Each row was made from one small tree. The marks that hang from a mark follow it in brackets, in the order of their numbers. Every link used is in the known rows. Write each row's tree.
Known rows
J_19(J_129(J_230) J_727 J_798): [  3   8 -13 -26  18  24 -15  48 -34   1  10 -12   3  -8  28   2 -22 -20
  31   7 -13  16  12  25   9  17   8 -34  11  -2  42   4   7 -28   5  27
  34]
J_230(J_129(J_19(J_798(J_753)))): [ 15 -33  -4 -31  14  -2  37  -9 -20 -10   4   1  16 -15  38  36 -13  -9
 -14   9 -42   7  -2   9  36 -10  14 -38  25  16  50 -11  -5 -20   9  -5
   7]
J_230(J_129(J_19(J_727 J_798))): [ 28 -24 -22 -13  11  16  21  -5 -20   0  29   5  18 -10  31  29 -13   9
 -13  -5 -40 -22 -20   9  36 -14  -9 -18  17  26  57  -4  -1 -29  15   1
  11]
J_317(J_693(J_753)): [  1 -18 -11  13   6  22   9  20 -22  14  -9  -6  -6   7   9   4   3 -13
  -4  12 -11  -7  -5   8  24  10   9 -21 -23  -6  -5   7  33 -15   4   5
  19]
J_913(J_268): [  5  -9   1  -2  13  15 -29   0  13 -18  -1 -12  -1  -6  30  14   2  -5
 -11   8   0  16   8 -16  10   6   9   1  -5 -21  -7   2  11  -8   4  15
  10]
J_727(J_19(J_129 J_798(J_753))): [ -7  -9  -1 -38  11  -8 -18  25 -20   6  14 -13  -7  21  10   0 -33 -12
  12   6 -11  26   8   2  39   8  32 -30  20  -6  30  -2   8 -13   3  19
  20]
J_268(J_798(J_753) J_913): [ 24  14 -19 -45  14 -24  16  30 -12 -19  18  25  -2 -34  12  17  18   7
  24 -15  -3 -14  12  -6  40  -2 -30 -53  -2  -1   4  -7 -11   3 -30 -24
  12]
J_230(J_129(J_19)): [  0 -23   6 -14  -8   1  46 -31   2   6   8  11  20   5  37  19   2   8
 -41   2 -28  -1 -11   9  16 -20   1 -24  11  -1  33  -7 -12 -21   1   1
  -3]
J_317(J_693): [ 12 -11  -3  13  14  12  23  11  -8  17 -12 -16  -1  11  -1   4   3  -2
   6  13   2 -18   8   3   9  16  16  -7  -3  -3  -5  -4  12   0  13   4
  15]
J_753(J_693): [  0  -4  -8  15  16   0 -21   3 -12  12  -8  19 -10  15 -26 -16   7  -8
   6  12  -9 -23   4  13  19  -9   1  -9   1   3  -7   4  -9 -11   1  15
  19]
J_230(J_129(J_19(J_727 J_798(J_753)))): [ 28 -29 -17 -35  25   8  27   5 -35 -15  21   7  13 -12  45  40 -23  -1
   3  13 -40  -7 -18  14  41  -1  -1 -35  18  26  62  -5  -7 -34  13  -8
   8]
J_798(J_753): [ -5  -4   4 -20  10 -12   6  11 -15 -14 -11   2  -4   0  12  14 -12  -9
  17  19   0  12  -1   3   5  13  10 -14   2  -5   3  -2  -5  -8  -3  -9
  -1]
J_230(J_129(J_19(J_798))): [ 17 -26 -12 -11   2  10  33 -19  -8   4  12  -6  19  -8  25  25  -3   2
 -29 -14 -44  -4   1   7  32 -22   4 -24  25  26  46  -9  -2 -12  10   4
  11]
J_268(J_798(J_753(J_468)) J_913): [ 44  -4 -30 -42   5 -13   0  39 -10 -32  24  53  10 -25  -2  24  27  11
  23   2 -28 -30   4   3  58  -3 -40 -58 -11  12   0 -11 -16  -8 -26 -33
   8]
J_317(J_693(J_753(J_468))): [ 19 -34 -24  18   0  34 -13  29 -17   4   4  19   5  19 -14  13  13 -10
  -2  32 -34 -23 -14  17  45  11  -2 -26 -32   2  -4   1  25 -24   8  -5
  13]
J_230(J_129): [ -2 -12  -2  -7  -8 -10  20 -14  -9 -24   8  11   9   4  16  21  -7  15
 -16  -8 -16 -17 -15  11  16  -7   0 -25  -1   8  13   5 -11 -16  -3 -16
   3]
J_230(J_129(J_19(J_727))): [ 11 -21  -5 -16   2   6  32 -17 -10   4  26  19  15   3  44  24  -9  16
 -24   4 -30 -16 -30  14  22 -14 -12 -21   2   6  45  -1 -14 -32   4  -8
  -3]
J_798(J_753(J_693)): [ -5  -8  -5  -5  27 -10 -13  14 -26  -6 -16  23 -12  12 -12  -2  -7 -17
  24  30  -9 -12   3  18  26   7  11 -22   5   2  -5   2 -12 -20  -2   4
  15]
J_133(J_468(J_230) J_913(J_268(J_798))): [ 40  -8 -24 -33   4   7  -8  -2   9  -7  25  29  36 -19 -20  43  29  28
 -22   3 -50  28   5   1  35  36 -43 -35 -30 -73 -36 -10  35  -7 -26  21
  44]
J_19(J_129(J_230) J_798(J_753)): [-12   1   3 -45  20   7   5  45 -36  -8 -14 -13   5 -10  32  13 -25 -34
  31  26 -13  47  31  21   9  23  27 -57  18 -12  29  -2   7 -21  -2  21
  32]
J_798(J_753(J_468(J_133(J_913)) J_693)): [ 22 -21 -33  -2  30  17  -4   6 -38  10   2  38  23  26 -45  14  25 -12
  28  34 -55 -20 -16  37  46  11 -24 -17  -3  12 -11 -11  -9 -48  -2   9
  22]
J_727(J_19(J_798)): [  2  -6 -10 -11   1  -2 -20   4  -8  15  16  -3   0   7 -16 -13  -8   2
 -21 -13  -7   7  -3  -8  32 -19   7  15  21  10  17   0  10  16  15  16
  23]
J_693(J_317): [-14  -9   8   2 -12   6   5  -2  -3   6  -4 -17   5   0  23  -6  -4   5
 -21  19  -5  16 -21  -5  -6 -12 -16  -3 -19  13 -26  -2  -5  12   7   0
  -9]
J_133(J_913): [  6   4 -15 -15  18  18  12  -8  -6  12   4  -2  14 -14  -2   9  12   6
  14 -12  -8  -8   3   9 -22  18 -21  -9   1  -9  -8  -4  -4  -6  -1  13
  18]
J_913(J_268(J_798(J_753(J_468 J_693)))): [ 30 -22 -31 -17  26  15 -46  33  -5 -38   4  50  -8  -1 -13  29  19 -10
  13  45 -42 -27   7   0  72   9 -12 -46 -16 -12  -5  -3   6 -41 -10   6
  26]
J_19(J_129(J_230) J_798(J_753(J_693))): [-10  -4  -4 -33  35   7 -19  50 -48   2 -24   6  -7   2   9  -4 -18 -42
  39  31 -25  21  34  34  29  16  30 -65  23  -4  22   1  -5 -32  -1  35
  51]
J_798(J_753(J_468(J_133) J_693(J_317))): [ -4 -37 -12  16   1   4 -16   9 -33   4  -7  24  16  40 -19   2   8 -11
  -2  66 -56   5 -39  26  61 -17 -17 -15 -21  41 -28  -8 -10 -31   5  -4
  -9]
J_798(J_753(J_468(J_230))): [ 14 -42   3 -22  -5 -12 -19  12 -14 -18  12  37  21  18 -31  14 -11   2
  15  56 -46  20 -11  22  43  19   4 -30 -15 -11 -17 -12  -2  -7  -1 -12
  -8]
J_19(J_129 J_727 J_798(J_753(J_693))): [ 18   0 -26  -9  46  12 -40  50 -49  -5   8   3 -22  11  -3   2 -32 -20
  65  17 -24 -26  -1  27  49  22  16 -52  11  15  32   3  -1 -47   3  21
  35]
J_129(J_19(J_798(J_753)) J_230): [ -1 -21  10 -51  22  12  32  19 -28  15 -17   0  21 -24  40  15  -3 -34
  -4  38 -24  56  27  10   5  -2  17 -19  30  -6  40 -11   6  -9   9  21
  25]
J_727(J_19(J_798(J_753))): [  1 -12  -5 -32  12 -13 -16  15 -22   3   8   0  -2   6  -3   2 -20  -6
  -1   6  -6  20  -3  -9  35  -7  15   1  22   6  20  -3   5   9  10   6
  20]
J_317(J_693(J_753(J_798))): [ 20  -6 -31   8   3  13 -14  24 -14   2  -4  13 -15  14  -7   0   4 -32
  -7  20 -26 -13 -10  19  40  20   3 -18 -19  -2  17   8  58   0  -4  18
  15]
J_129(J_19(J_798(J_753(J_468))) J_230): [ 20 -36  -6 -47  14  23  13  26 -23   6  -9  26  33 -14  19  22   7 -30
  -4  55 -51  38  21  18  25  -1   5 -23  21   7  42 -19  -4 -19  15  13
  15]
J_133(J_468 J_913): [ 30   2 -20 -15   9   9  13 -10  -6  14  -3  22  29  -8 -12  26  22  18
  -6  -8 -19   0  -6  14  -8  23 -40  -7 -12 -30 -19 -10   1  -9  -9   5
  33]

Write each row's tree
[ 39 -11 -37  11 -17  -2 -22   2   1 -16  16  36  12  42 -39   4  18 -22
  -8  25 -56  -7 -30  26  57  -3 -18  16  -2  32  23  -7  34 -10  -6   3
 -16]  J_753(J_468(J_133) J_798)
[ 10 -20 -37   2 -29  13 -53  19  -4 -19   9  42   2  19  -2   5   5 -20
 -40  51 -59   9 -47  22  48  -9 -37 -16 -40  26  -5   3  27  -1  -5   7
 -16]  J_693(J_317 J_753(J_468 J_798))
[ 26 -18 -24 -29   9  13 -25  29  10 -49  13  32   2 -14  14  45  12  -3
   6  39 -36  -5   3 -11  52  16 -11 -33 -17 -16   1  -9  17 -27 -13 -11
   3]  J_913(J_268(J_798(J_753(J_468))))
[  2 -47 -17  -6 -35   3 -23   0 -24 -30  38  50  29  18 -19  25  -6  14
 -34  31 -75   3 -37  33  71  -6 -12 -56 -35   2  -2   5  10 -25  -8 -23
  -2]  J_693(J_753(J_468(J_230(J_129))))
[  9 -25 -33  19   9  27  -7  -7 -27  29   4  22  33  30 -32  -1  30   4
 -13  31 -61 -19 -39  30  36 -13 -48  -3 -25  33 -39 -12 -12 -31  10  17
  13]  J_753(J_468(J_133(J_913)) J_693(J_317))
[-37   5  22 -44  -9  -3   1  15 -11  28   4   6   7  27  25 -17 -12  -9
 -28  19   4  47  15  17   3  -1  24 -23  11 -40  17   5  -2 -13  -4  33
  26]  J_727(J_19(J_129(J_230)))
[ 18 -32 -18 -26   4  -2 -36  22 -16  -8  19  28   8  17 -22  10 -12  -3
   1  24 -34   7 -10   0  58  -7   5  -3  14  16  21 -10  -1  -4  16  -3
  13]  J_727(J_19(J_798(J_753(J_468))))
[ 21 -34 -27   8 -15 -12 -66  13 -10   4  13  59  13  47 -62 -20   8  -9
 -25  68 -76  -4 -34  42  67  -6 -27 -25 -28  18 -29  -7  12  14  -2  25
  -5]  J_753(J_468(J_230) J_693(J_317) J_798)
[  3 -12   3 -30   8  21  24   8 -13  31 -10  -3  26 -21  27   1   8 -28
 -21  18 -26  41  27   5   1 -16   7  -5  30  -2  40  -9   5   2  15  33
  26]  J_129(J_19(J_798) J_230)
[  1 -35  -2 -22  -7   4  64 -52 -20  35  33   3  58  18   0  23  12  14
 -43   7 -75  34 -26  35  32  -3 -18 -27   1 -10  10 -14   7 -24  -6  15
  10]  J_468(J_133(J_913) J_230(J_129(J_19)))
[  9  -1  -9 -32  16   2  -7  18   6 -41   5   5  -8 -26  32  37   3  -7
   5  19  -8  13  13 -22  31  15   1 -32 -10 -26   1  -2  21 -17 -16  -1
  12]  J_913(J_268(J_798(J_753)))
[-26  -4  10 -61  10  -4  -4  36 -31  13   0  -5   4  13  28  -2 -30 -25
   3  26  -8  53  20  13  25   9  34 -39  25 -20  35   1   5 -17   2  29
  41]  J_727(J_19(J_129(J_230) J_798(J_753)))
[ 21 -29   2 -10 -28 -35  15 -20 -13 -19  18  40  39  20 -19  23  -2  33
 -36   9 -51  17 -21  28  44   8 -12 -40 -18 -26 -11  -4   3  -4 -15 -21
  14]  J_133(J_468(J_230(J_129)))
[ 26 -13  -8 -17  -2  -5   6 -12 -11  18  13  24  42   2 -38  20  14  26
 -11   6 -40  26 -10  27   9  32 -33 -17 -19 -47 -37 -13  10   0 -14  10
  31]  J_133(J_468(J_230) J_913)
[  9 -15  -1 -49  29  19  21  33 -42  12  -4   7  19 -21  45  18 -14 -26
  10  40 -24  37   7  13  11   7   5 -17  22  -3  53  -9   4 -21  15  19
  25]  J_129(J_19(J_727 J_798(J_753)) J_230)
[  0 -41  -7  15 -13   1 -42   7 -14  14  10  36  21  35 -49 -16   4  15
 -20  61 -62   3 -29  27  51 -14 -20 -26 -34  14 -51  -6 -12   2   8  14
   2]  J_753(J_468(J_230) J_693(J_317))
[ 23  15 -27 -31  31 -24  -5  34 -28  -8   9  43 -10 -18 -11   0  23   4
  30  -6 -13 -38  15   7  63  -8 -30 -63   2   6  -3  -1 -20 -10 -31 -11
  31]  J_268(J_798(J_753(J_693)) J_913)
[ 15 -50 -17  31 -18  20  -6  15 -35  15  23  12  28  45 -45   8  11  -8
 -13  44 -72  17 -32  31  81   8   1 -20 -40   1 -21  -3  48 -24   4   1
   8]  J_317(J_693(J_753(J_468(J_133 J_230))))
[ 38 -39 -39   4 -14  10 -39  28 -15  -5  16  46   9  37 -50   2   7 -21
 -13  57 -73  -1 -21  42  77  28  -3 -33 -36  -4  -4   0  60  -1  -1  17
   9]  J_317(J_693(J_753(J_468(J_230) J_798)))
[  5 -35  -9 -16   8   9  13 -34 -13 -10  33  -8  43  12   7  33   6  18
 -30   3 -58  31 -21  16  42  16  -9 -29 -16 -24 -17  -3  20 -27  -6  18
  24]  J_468(J_133(J_913(J_268)) J_230(J_129))
[ 17  -5 -18 -22  29  10 -23  46 -35 -14  15 -16 -11  -4  25  19 -39 -16
  57   7 -14   0   0  17  29  30  15 -41   8  11  37  -1   6 -33   4   4
  18]  J_19(J_129 J_727 J_798(J_753))
[  9 -33 -29  -4 -39  -1 -57  16  -9 -16  26  46  15  25 -27  -2  -2 -12
 -42  64 -81  34 -50  32  66  -2 -30 -28 -50  12 -21   0  40  12  -7  11
 -17]  J_693(J_317 J_753(J_468(J_230) J_798))
[  0 -36 -12  -1   9   3 -29  23 -26  -5 -13  37   4  24 -11   3   0  -4
   1  64 -42 -12 -27  22  38  -7 -17 -30 -23  26 -31  -8 -25 -20   7  -1
  -1]  J_798(J_753(J_468 J_693(J_317)))
[-14 -31 -18  24 -34  24 -17   6 -22   0  11  11  23  24   3  11   9  -8
 -40  38 -60  26 -55  15  54 -29 -33  -4 -43  32 -20   0  21 -23  -1 -10
 -22]  J_693(J_317 J_753(J_468(J_133)))
[ 13  -7  -9 -29  18  30  13  22 -25  28   4   2  20 -20  31   5  -3 -18
  -6  20 -21  25   6   9   6  -7  -5  -2  22   6  49  -4   8 -13  17  28
  28]  J_129(J_19(J_727 J_798) J_230)
[  2   2  -7 -44  30  15 -11  58 -47 -15   1  -4   2 -13  38  17 -34 -28
  53  29 -15  29   9  27  14  31  19 -48  11  -5  43   3   3 -33   2  15
  33]  J_19(J_129(J_230) J_727 J_798(J_753))
[ 31 -23  -9 -25  12  13 -23 -12   3   3  11  16  41  -5 -10  28  15  23
 -23  17 -39  44   4   9  18  38 -25 -20 -23 -68 -44  -9  22  -6 -12  27
  40]  J_133(J_468(J_230) J_913(J_268))
[-10  12   3 -31   8  13  -5  37 -25   7   7   5   4   5  37   0 -18  -9
  18  21  -1  18   4  26  -7  22   4 -34  -4 -24  24   8  -4 -34  -4  18
  19]  J_19(J_129(J_230) J_727)
[-11 -30 -18   8 -27  25 -32  16 -11  -9   9  22  12  10  14  11   3  -1
 -35  41 -44  12 -43  11  31 -19 -33 -18 -47  19 -24   3   7 -13   3  -9
 -14]  J_693(J_317 J_753(J_468))
[ -4 -38  17 -20 -19 -14  36 -29  -3  13  27  14  32  14  12  14  -3  18
 -44  22 -52  24 -13  19  34 -10   5 -35   1 -19  14  -9  -4  -5  -1   6
  -5]  J_468(J_230(J_129(J_19)))
[ 12 -12 -21  -4  35   0 -26  26 -39  -5 -14   8 -12  -3 -22   2 -10 -22
  36  15 -24 -19   8  11  41   2  14 -22  18  22  10  -1  -3 -13   8  10
  32]  J_19(J_798(J_753(J_693)))
[  7   4 -20 -31  18 -20  -1  32 -28  -2   6  29  -7 -20   9  -3  19  12
   8  10 -20 -19  -6  -2  54 -22 -44 -66 -17  19 -26  -3 -26   1 -23  -8
  20]  J_268(J_798(J_753(J_693(J_317))) J_913)
[ -8 -10 -10 -23  27 -11 -38  28 -32  19   7   6 -18  34 -17 -15 -26 -20
  22  14 -20   3  10  16  60  -2  33 -40  23  -3  22   1  -1 -25   5  34
  39]  J_727(J_19(J_129 J_798(J_753(J_693))))
[ 40 -19 -42  -8  -7   0 -20  -8  -9   5  36  39  40  34 -69   6  22 -11
  -2  29 -82  13 -29  44  55  22 -34  -3 -12   7  -2 -14  35  -6  -9  22
   3]  J_753(J_468(J_133(J_913) J_230) J_798)
[ 12  -5 -18 -21  30   3 -25  25 -11 -27  -3  23 -19  -8   5  20   9 -14
  13  27 -21 -12  14  -7  55   9  -1 -39  -8 -23  -4   1  13 -28 -15  15
  32]  J_913(J_268(J_798(J_753(J_693))))
[-21   4   4 -38   0   5  -8  27 -17  25  10  -9   8  15  12 -14 -18 -17
 -12   4  -9  44  22  12  18  -5  24 -24  23 -18  33   3   9  -5   5  40
  42]  J_727(J_19(J_129(J_230) J_798))
[ 22 -16 -39  13  -6   3 -57  14  -3  -2  -3  54   0  37 -37 -14  13 -17
 -18  56 -54 -29 -31  31  52 -13 -32 -12 -20  38 -12  -4   4  -1   5  22
  -4]  J_753(J_468 J_693(J_317) J_798)
[  1 -12  -9  -4   1   4  17 -20 -19  25  23  -9  38  13 -37   5  12   6
  -3   7 -44  31 -17  24  17  16 -16  -3  -8 -11 -22  -8  19  -5  -7  17
  13]  J_468(J_133(J_913) J_230)
[-21 -19   3  -5  15 -10 -12  13 -27   4 -20   8  -7  13   7  -5  -8  -9
   3  50 -14   5 -17  12  18  -6  -5 -28 -16  15 -26   0 -18 -10   3   6
   6]  J_798(J_753(J_693(J_317)))
[ 10 -43  -8   7   4 -11 -26   7 -40   0  13  44  23  48 -62   1   4 -11
  19  61 -73  11 -20  39  81   4   2 -23 -12   8 -18  -7   5 -29  -4  -2
   5]  J_798(J_753(J_468(J_133 J_230) J_693))
[ 13 -40  -7  -9   7 -13 -37  17 -30  -8   6  56  13  30 -55   0  -4  -3
  18  62 -56  -1  -6  35  63  13   5 -38 -13  -5 -22  -7 -12 -18   0  -1
  10]  J_798(J_753(J_468(J_230) J_693))
[ -4 -21 -13  -2  25   3 -25  27 -39   3 -20  -5  -6  -1  -1  -5 -12 -16
  12  34 -29   0 -10  10  35 -11  -2 -24  -2  37 -13  -3  -6  -2  11  12
  21]  J_19(J_798(J_753(J_693(J_317))))
